Known rows, with every step that occurs:
gizi lobu vena: | -.24 | -.03 | -.12 |  .22 |  .20 | -.34 |  .00 | -.09 | -.02 |  .16 |  .31 |  .23 | -.10 |  .15 |  .13 | -.08 |  .02 | -.29 | -.06 | -.34 |  .13 |
nuna gizi vena vusu: |  .14 | -.11 |  .04 | -.10 |  .12 |  .18 |  .23 |  .01 |  .06 | -.30 | -.20 | -.05 | -.10 | -.16 | -.10 | -.02 |  .26 | -.11 |  .18 |  .59 | -.23 |
nuna gizi vena vusu datip: |  .26 | -.14 |  .08 | -.12 | -.03 |  .21 |  .06 | -.01 |  .20 |  .02 | -.20 |  .02 | -.01 | -.22 | -.20 | -.05 |  .43 |  .16 |  .19 |  .53 | -.21 |
lobu vena datip vusu gizi: | -.03 |  .16 |  .09 | -.16 | -.28 | -.22 |  .07 |  .11 | -.52 |  .27 |  .16 |  .08 |  .10 |  .16 |  .00 |  .08 |  .09 | -.27 | -.17 | -.42 |  .21 |
vena datip nuna gizi lobu: |  .04 |  .17 | -.18 | -.02 |  .05 |  .06 | -.20 |  .04 |  .03 | -.04 | -.08 | -.24 |  .01 | -.17 | -.18 |  .02 | -.70 |  .35 |  .20 |  .19 | -.29 |
nuna gizi datip: | -.07 |  .03 | -.02 | -.19 | -.39 |  .50 | -.32 | -.01 |  .17 | -.22 | -.20 |  .21 | -.11 | -.15 | -.37 |  .11 |  .34 |  .15 |  .19 |  .32 | -.37 |
lobu vena vusu gizi: |  .02 |  .15 |  .17 |  .11 |  .11 | -.08 |  .27 | -.05 | -.35 |  .02 |  .03 | -.13 |  .01 | -.09 |  .25 |  .06 |  .53 | -.28 | -.17 | -.31 |  .20 |
lobu vena datip: |  .04 | -.02 |  .05 | -.14 | -.06 | -.23 | -.12 | -.15 | -.20 | -.06 |  .25 | -.26 |  .03 |  .12 | -.22 |  .14 | -.12 | -.10 |  .01 | -.42 |  .11 |
datip vusu lobu: | -.08 | -.08 |  .12 |  .03 | -.16 |  .04 |  .07 |  .01 |  .03 |  .33 | -.31 |  .13 |  .17 |  .17 |  .39 |  .10 | -.12 | -.25 | -.15 |  .12 |  .26 |
nuna gizi: |  .05 | -.05 | -.03 |  .01 | -.17 |  .39 | -.02 |  .00 |  .09 | -.24 | -.34 |  .10 | -.09 | -.08 | -.17 |  .27 |  .16 |  .09 |  .23 |  .39 | -.23 |
vusu lobu vena: |  .11 | -.28 |  .23 |  .17 |  .11 | -.35 |  .03 | -.22 |  .19 |  .15 | -.01 |  .04 | -.01 |  .14 |  .24 |  .05 |  .02 | -.09 | -.06 | -.33 |  .36 |
vusu lobu: |  .04 | -.30 |  .24 |  .13 |  .00 | -.14 | -.03 | -.18 |  .25 |  .22 | -.34 | -.06 |  .07 | -.05 |  .26 |  .14 | -.26 |  .07 | -.13 |  .06 |  .16 |
lobu vena vusu gizi datip nuna: | -.03 |  .34 |  .09 | -.02 |  .13 |  .10 | -.07 |  .00 | -.25 |  .00 |  .21 | -.12 |  .01 | -.05 |  .08 | -.17 |  .50 | -.03 | -.10 | -.40 |  .04 |
datip nuna gizi vena: |  .10 | -.13 | -.13 | -.07 |  .26 |  .17 | -.12 |  .06 |  .17 | -.22 | -.06 |  .19 | -.18 |  .20 | -.25 | -.14 | -.10 |  .29 |  .33 |  .48 | -.37 |
gizi lobu vena vusu: | -.18 |  .16 | -.09 |  .23 |  .33 | -.24 |  .18 | -.10 | -.08 |  .05 |  .25 | -.14 |  .01 | -.08 |  .27 | -.09 |  .13 | -.40 | -.11 | -.26 |  .21 |
datip nuna: | -.10 |  .05 | -.13 |  .03 |  .21 |  .24 | -.26 | -.01 |  .00 | -.08 | -.05 | -.14 |  .01 |  .20 | -.04 |  .05 | -.24 |  .24 |  .12 |  .10 | -.16 |
datip gizi lobu vena: | -.21 | -.15 | -.20 |  .17 |  .03 | -.07 |  .24 |  .18 |  .11 | -.33 |  .23 |  .23 | -.08 |  .08 |  .03 | -.08 | -.17 | -.02 | -.23 | -.11 |  .08 |
nuna gizi datip vusu lobu vena: |  .05 |  .03 |  .03 | -.11 | -.37 |  .22 | -.14 |  .04 |  .19 |  .02 | -.08 |  .38 | -.05 |  .11 | -.04 | -.03 |  .50 | -.13 |  .12 |  .02 |  .05 |
datip nuna gizi: |  .08 |  .07 | -.18 |  .04 |  .12 |  .44 | -.18 |  .05 |  .08 | -.28 | -.24 |  .01 | -.11 |  .07 | -.14 |  .12 | -.06 |  .35 |  .32 |  .36 | -.29 |
datip gizi: | -.12 | -.19 | -.09 | -.04 | -.22 |  .39 |  .14 |  .21 |  .09 | -.50 | -.18 | -.02 |  .03 |  .00 | -.13 |  .19 | -.20 |  .22 | -.18 |  .27 | -.07 |
vusu gizi vena datip nuna: |  .02 | -.14 |  .18 | -.21 |  .04 | -.34 | -.02 |  .09 | -.27 |  .31 | -.01 |  .09 | -.01 |  .02 | -.15 | -.20 | -.49 |  .27 | -.19 |  .08 | -.24 |

Rows:
|  .24 | -.15 |  .17 |  .03 |  .18 | -.41 | -.15 | -.21 |  .11 |  .15 |  .11 | -.31 |  .07 |  .12 |  .12 | -.01 | -.50 |  .22 |  .00 | -.44 |  .29 |
vusu lobu vena datip nuna
| -.20 |  .00 |  .06 |  .27 |  .05 | -.46 |  .15 |  .04 | -.23 |  .41 |  .12 |  .48 | -.12 |  .00 |  .26 | -.09 |  .13 | -.21 | -.27 | -.38 |  .07 |
vusu gizi lobu vena
|  .09 | -.40 |  .16 | -.05 |  .13 | -.01 |  .45 |  .12 |  .32 | -.36 | -.18 | -.18 |  .07 | -.17 |  .15 | -.15 | -.31 |  .11 | -.31 |  .44 |  .10 |
datip gizi vena vusu lobu
| -.04 |  .18 | -.20 |  .01 | -.14 | -.11 |  .08 |  .11 | -.11 |  .04 |  .13 |  .21 | -.03 |  .03 | -.03 |  .02 | -.03 | -.27 |  .14 | -.04 |  .01 |
nuna gizi lobu vena datip vusu
|  .12 |  .09 |  .11 |  .05 |  .04 |  .07 | -.06 | -.20 | -.04 |  .15 |  .18 | -.29 |  .13 | -.03 |  .01 |  .07 |  .63 | -.03 |  .01 | -.33 |  .25 |
lobu vena vusu datip
|  .01 |  .12 |  .03 |  .07 |  .21 |  .02 |  .11 | -.15 | -.18 | -.21 |  .15 | -.34 |  .05 |  .01 |  .12 |  .09 |  .44 | -.33 |  .01 | -.25 |  .25 |
lobu vena vusu
| -.12 | -.13 |  .03 | -.40 | -.14 | -.24 | -.01 |  .08 | -.21 |  .19 |  .12 |  .02 |  .12 |  .22 | -.21 | -.11 | -.39 | -.23 | -.10 |  .24 | -.09 |
gizi vena datip vusu
|  .09 | -.06 |  .25 |  .14 |  .15 |  .05 |  .19 | -.19 |  .15 |  .06 | -.38 | -.51 |  .20 | -.33 |  .44 |  .12 | -.09 | -.07 | -.17 |  .14 |  .23 |
vena vusu lobu
|  .14 |  .14 | -.06 |  .21 |  .04 |  .05 |  .06 | -.05 |  .17 |  .12 |  .05 |  .06 | -.05 | -.24 |  .05 | -.02 |  .48 |  .01 |  .15 | -.01 |  .03 |
nuna gizi lobu vena vusu datip
|  .30 | -.12 |  .05 |  .03 |  .41 |  .06 |  .13 |  .00 |  .31 | -.14 | -.24 | -.14 | -.05 | -.10 |  .13 | -.20 | -.19 |  .26 |  .21 |  .48 | -.11 |
datip nuna gizi vena vusu lobu
|  .21 | -.26 |  .13 | -.25 | -.19 | -.18 |  .13 |  .07 |  .13 |  .13 | -.26 |  .15 |  .01 | -.02 | -.10 | -.04 | -.34 | -.02 |  .07 |  .46 | -.07 |
nuna gizi vena datip vusu lobu
|  .00 |  .04 |  .05 | -.16 | -.48 |  .40 | -.17 |  .08 |  .23 |  .09 | -.36 |  .32 |  .02 | -.05 | -.03 |  .04 |  .27 |  .00 |  .07 |  .34 | -.10 |
nuna gizi datip vusu lobu
| -.07 |  .22 |  .18 | -.05 | -.07 |  .02 |  .03 | -.05 | -.28 |  .05 |  .13 | -.04 |  .00 | -.15 |  .08 | -.06 |  .67 | -.23 | -.21 | -.38 |  .10 |
lobu vena vusu gizi datip
|  .06 |  .31 | -.25 |  .24 |  .44 |  .13 |  .06 |  .05 |  .07 | -.23 |  .08 | -.12 | -.08 | -.05 |  .13 | -.12 |  .06 |  .04 |  .26 |  .06 | -.08 |
datip nuna gizi lobu vena vusu
|  .05 | -.11 | -.03 | -.16 | -.19 | -.04 |  .08 |  .08 | -.11 | -.43 |  .24 | -.25 |  .05 |  .08 | -.29 |  .15 | -.26 |  .11 | -.13 | -.28 |  .13 |
lobu vena datip gizi
| -.16 | -.07 | -.11 | -.09 | -.23 | -.02 |  .09 |  .17 |  .04 | -.22 | -.03 | -.25 |  .12 | -.25 | -.15 |  .06 | -.86 |  .24 | -.29 |  .10 | -.11 |
vena datip gizi lobu
| -.22 |  .14 | -.11 | -.20 | -.08 |  .38 | -.56 | -.05 |  .11 | -.03 |  .08 | -.02 |  .02 |  .11 | -.26 | -.09 | -.04 |  .30 |  .05 |  .01 | -.31 |
gizi datip nuna
|  .33 |  .22 | -.05 |  .07 |  .15 |  .30 | -.12 | -.09 |  .07 | -.06 |  .11 | -.25 |  .05 | -.03 | -.06 |  .03 |  .60 |  .24 |  .29 | -.12 |  .06 |
lobu vena vusu datip nuna gizi
| -.09 |  .16 |  .01 |  .15 |  .14 | -.47 | -.01 |  .07 | -.30 |  .39 |  .24 |  .14 | -.04 | -.02 |  .14 | -.17 | -.37 |  .08 | -.19 | -.45 |  .00 |
vusu gizi lobu vena datip nuna
|  .20 | -.24 |  .28 |  .01 | -.02 | -.48 | -.02 | -.24 |  .10 |  .19 |  .02 | -.27 |  .08 | -.01 |  .13 |  .08 | -.34 |  .03 | -.10 | -.43 |  .36 |
vusu lobu vena datip
|  .22 |  .11 | -.09 | -.10 |  .07 | -.01 | -.18 | -.04 | -.08 | -.26 |  .20 | -.22 | -.07 |  .13 | -.31 |  .10 | -.14 |  .22 |  .30 | -.21 | -.06 |
lobu vena datip nuna gizi
|  .07 | -.30 | -.01 | -.12 | -.01 |  .06 |  .06 |  .03 |  .16 | -.19 | -.16 |  .34 | -.20 |  .07 | -.26 | -.01 |  .14 |  .01 |  .22 |  .54 | -.30 |
nuna gizi vena
| -.24 |  .17 | -.15 |  .01 | -.04 | -.38 |  .00 |  .02 | -.25 |  .27 |  .35 |  .05 |  .08 |  .16 |  .08 | -.06 | -.27 | -.41 | -.14 | -.35 |  .21 |
gizi lobu vena datip vusu
| -.17 |  .04 | -.06 |  .06 |  .07 | -.48 | -.05 | -.12 | -.09 |  .19 |  .34 | -.07 | -.01 |  .01 | -.01 | -.05 | -.37 | -.19 | -.10 | -.42 |  .11 |
gizi lobu vena datip
| -.37 |  .17 | -.07 | -.29 | -.46 |  .42 | -.36 |  .07 | -.10 |  .14 |  .00 |  .20 |  .12 |  .16 | -.13 |  .00 |  .28 | -.22 | -.12 |  .09 | -.16 |
gizi datip vusu
|  .03 |  .17 | -.14 |  .23 |  .19 |  .01 |  .24 |  .00 |  .04 | -.20 |  .04 |  .01 | -.11 | -.19 |  .15 |  .00 |  .31 | -.26 |  .16 |  .04 |  .00 |
nuna gizi lobu vena vusu
| -.10 | -.18 | -.10 |  .08 | -.29 |  .20 | -.08 |  .11 |  .31 |  .18 | -.04 |  .17 |  .11 | -.14 | -.09 |  .01 | -.16 |  .47 | -.26 |  .12 | -.04 |
vusu datip gizi lobu
| -.23 |  .13 |  .05 | -.03 | -.33 |  .18 |  .11 |  .25 | -.42 |  .38 | -.27 |  .38 |  .11 |  .14 |  .25 |  .13 |  .20 | -.27 | -.24 |  .11 |  .03 |
datip vusu gizi
|  .01 |  .15 | -.28 |  .23 |  .32 |  .03 | -.09 |  .04 |  .10 | -.12 |  .15 |  .21 | -.18 |  .15 |  .00 | -.11 | -.03 |  .12 |  .30 |  .00 | -.14 |
datip nuna gizi lobu vena
